Each row comes from the steps of one path. Every step used is in the known rows, and no mark comes twice. Write the path behind each row, first mark first.
Known rows
nefaz > zugo: [ 19   1  -4 -14  36 -55  13  29  33  17  36 -64  42  10  45   7   8 -10
  44   0  31 -43]
pire > dudil > zugo > bope: [ -8 -23  -4 -27  22 -61 -31  66 -22  20  61 -12  36  36  26  16  -4 -18
  20  20  29 -39]
pire > dudil > zugo > nefaz: [-14 -39 -10 -43  19 -47 -12  44  -7  15  63  -9  33   8  25   6  28  -1
  18  14  16  -8]
nefaz > pire > dudil: [ 30  -4  -9 -23  38 -64   9 -26   3   7  64 -40  50  35   7  34  28 -35
  32 -18  13 -43]
pire > bope: [ -4  28  11 -34  46 -23 -13  41 -27  -1  81 -35  46  30  17  -6  -7  -9
   1 -24  20 -51]
zugo > dudil: [-13  -3 -13 -22  45 -16  12  27   6   0  50 -36  51  36   1  52 -31  26
  15   5  28 -41]
zugo > bope > nefaz > pire > dudil: [ 36  29 -12  12  36 -67 -11 -15   0   1  60 -47  32  46   3  50  19 -51
  16   0  47 -40]
nefaz > dudil: [ 41 -12  44 -20  76 -14 -14  30 -25  34  27 -34  65  23  39  24  13  -9
   6  -1  35 -32]
zugo > bope > nefaz > dudil: [ 42  22  23  15  62 -33 -25  21 -18  17  36 -43  42  40  24  44  10 -36
  -3  11  62 -34]
dudil > zugo > pire: [-16 -30  13  -5   4 -40  -7  91   0  -7  25 -38  60  -5  33  -4  -5   3
  19  27  26 -12]
forotad > pire > dudil > zugo: [-36 -28  34 -41 -12 -76  10  33 -15 -18  17   6  38  -4  28   8 -16   5
  24  16  19 -38]
dudil > pire > bope > nefaz > zugo: [ -6  60   6 -32  27 -43   7  10 -16 -21  81 -62  10   0  48 -33 -11  18
 -12 -11  42 -58]
forotad > pire > bope: [-32  22  42 -33  16 -43  12  29 -21 -42  36 -18  29   9  19  -5 -23  -3
  13 -13  15 -52]
nefaz > pire > dudil > zugo > bope: [ 15  -8  -3  -2  27 -75   2  25  20 -10  62 -31  37  44  10  19  22 -39
  34  -9  27 -43]
forotad > pire > dudil > zugo > nefaz > bope: [-30 -19  25 -35   7 -55  -2  28   7 -32  37   1  23 -17  20   2  37   3
  30  13  16 -24]
bope > nefaz: [ 25  18   8  -6  16 -55  -3 -29  -9  26  51 -30  60  -7  11  41   4 -11
  -5   1  61 -25]
nefaz > pire: [ 23  12   4   1  42 -54  15  -5  24 -10  52 -50  44  22   1  24  21 -31
  26 -21  32 -34]
pire > dudil > zugo: [ -7 -33   1 -42  11 -61 -15  45 -25  30  60  -1  57  14  29  12  -1  -2
  20  14  24 -36]
bope > zugo > dudil: [-26   0  -9 -26  57 -25 -24 -11  23   5  44 -52  73  43   1  42   2 -20
   5   3  36 -33]
nefaz > pire > dudil > zugo: [ 15 -17  -1 -15  18 -77  15   5  19  -2  62 -26  52  24  10  17  22 -28
  32 -14  23 -41]
nefaz > zugo > bope > dudil > pire: [ 26  21  12  -2  57 -34  -6  38  19  -6  46 -78   1  21  46  -7  -4 -18
  31  40  43 -27]
bope > nefaz > pire > dudil: [ 45  13  -5 -10  10 -76  18 -71   7  15  66 -34  66  12   0  51  29 -32
  13 -18  39 -38]
dudil > zugo > bope > nefaz > pire: [  4  11  14  35   9 -70  -6  48  29 -18  50 -26  31  21   9  13   5 -32
   8   4  72 -30]

Write each row's path
[-32  11  50 -36  47 -21  -8   7   4 -48  27 -33  38  19  24 -10  25 -25
   1 -19  12 -24] | forotad > pire > bope > zugo > nefaz > dudil
[ 16  25  49 -39  84  -2 -14  44 -44  -1  57 -48  30  27  56 -26  -1  16
 -16 -11  31 -50] | nefaz > dudil > pire > bope
[ 19 -35  45  -9  18 -14 -11  39  -8   3  35 -31  68 -13  18   1  -6  -5
  17  59  30  16] | bope > dudil > zugo > pire
[-11   3 -10 -11  64 -33 -25 -32  50 -14  51 -68  42  22   0  15  77 -59
   9 -10  30  11] | bope > zugo > nefaz > pire
[ 12 -31 -17 -46  23 -30 -12  34 -43  24  32 -59  71  13  37  35   9  -8
  31  27 -14 -23] | zugo > pire > dudil
[-26  50  13 -44  47 -25 -15  48 -43 -19  83 -50   0  12  35 -37 -19  20
 -19  -5  29 -52] | dudil > pire > bope
[ -7  16  19 -35  80   5 -35  11   4 -10  73 -52  53  40  21 -14  51 -38
 -10 -29  14 -18] | pire > bope > zugo > nefaz > dudil
[  8  24  48 -40  88  -6 -30  24 -31   1  56 -52  43  30  52 -25  14  -4
 -20 -12  33 -46] | nefaz > dudil > pire > bope > zugo
[-18 -15  23 -51   8 -67   7   2 -31  -7  18  -5  40   3  23  28 -10  -2
  28  12  11 -41] | forotad > pire > dudil
[ 29   9  20 -18  34  -3   0  23 -33  -5  42 -65  83  16  37  15  12 -12
   3  -6   3 -31] | zugo > pire > bope > nefaz > dudil
[ 12  41  11 -20  23 -35  -2  -5 -22   0  85 -30  56  18  11   8  -2 -13
 -10 -26  38 -48] | pire > bope > nefaz
[ 37   8  46   5  50 -12 -39  18  18  10  84 -17  61 -17   3   0  51  -8
  17  26  57 -13] | nefaz > bope > dudil > zugo
[-13  61  13 -36  32 -34  -7  11 -42 -17  86 -48  12   2  32 -24 -15  18
 -28 -10  46 -50] | dudil > pire > bope > nefaz
[-11  40  -2 -12  78 -13 -47  -6  29 -11  83 -59  53  16   4  13  53  -5
   1   0  47 -48] | nefaz > bope > zugo > dudil > pire
[-11   2  15 -32  88  -6 -44  -4  11   1  38 -66  34  14  34  -6  63 -28
 -14   7  36  10] | bope > zugo > nefaz > dudil > pire
[ 50  19  38  -4  69  -4 -41 -12   2  20  85 -36  61 -11  -2  16  54 -14
  18  23  48 -17] | nefaz > bope > dudil
[-40  17  -7 -35  61 -28 -26  -4  11 -10  50 -61  46  33  14  19  -7   0
  -8  11  41 -37] | bope > zugo > dudil > pire
[-28 -22   6  -6  20 -32 -11  75  25  -9  47 -18  20  -8  19 -11  24   4
   6  14  40  11] | dudil > zugo > nefaz
[ 22   8  46 -30  81 -13 -16  36 -38  15  33 -47  30  13  54  -5   2  17
 -11   9  40 -37] | nefaz > dudil > pire
[-33  20 -13 -31  49 -15   8  34  -9 -17  55 -51  14  24  16  22 -43  48
  -3  14  33 -48] | zugo > dudil > pire
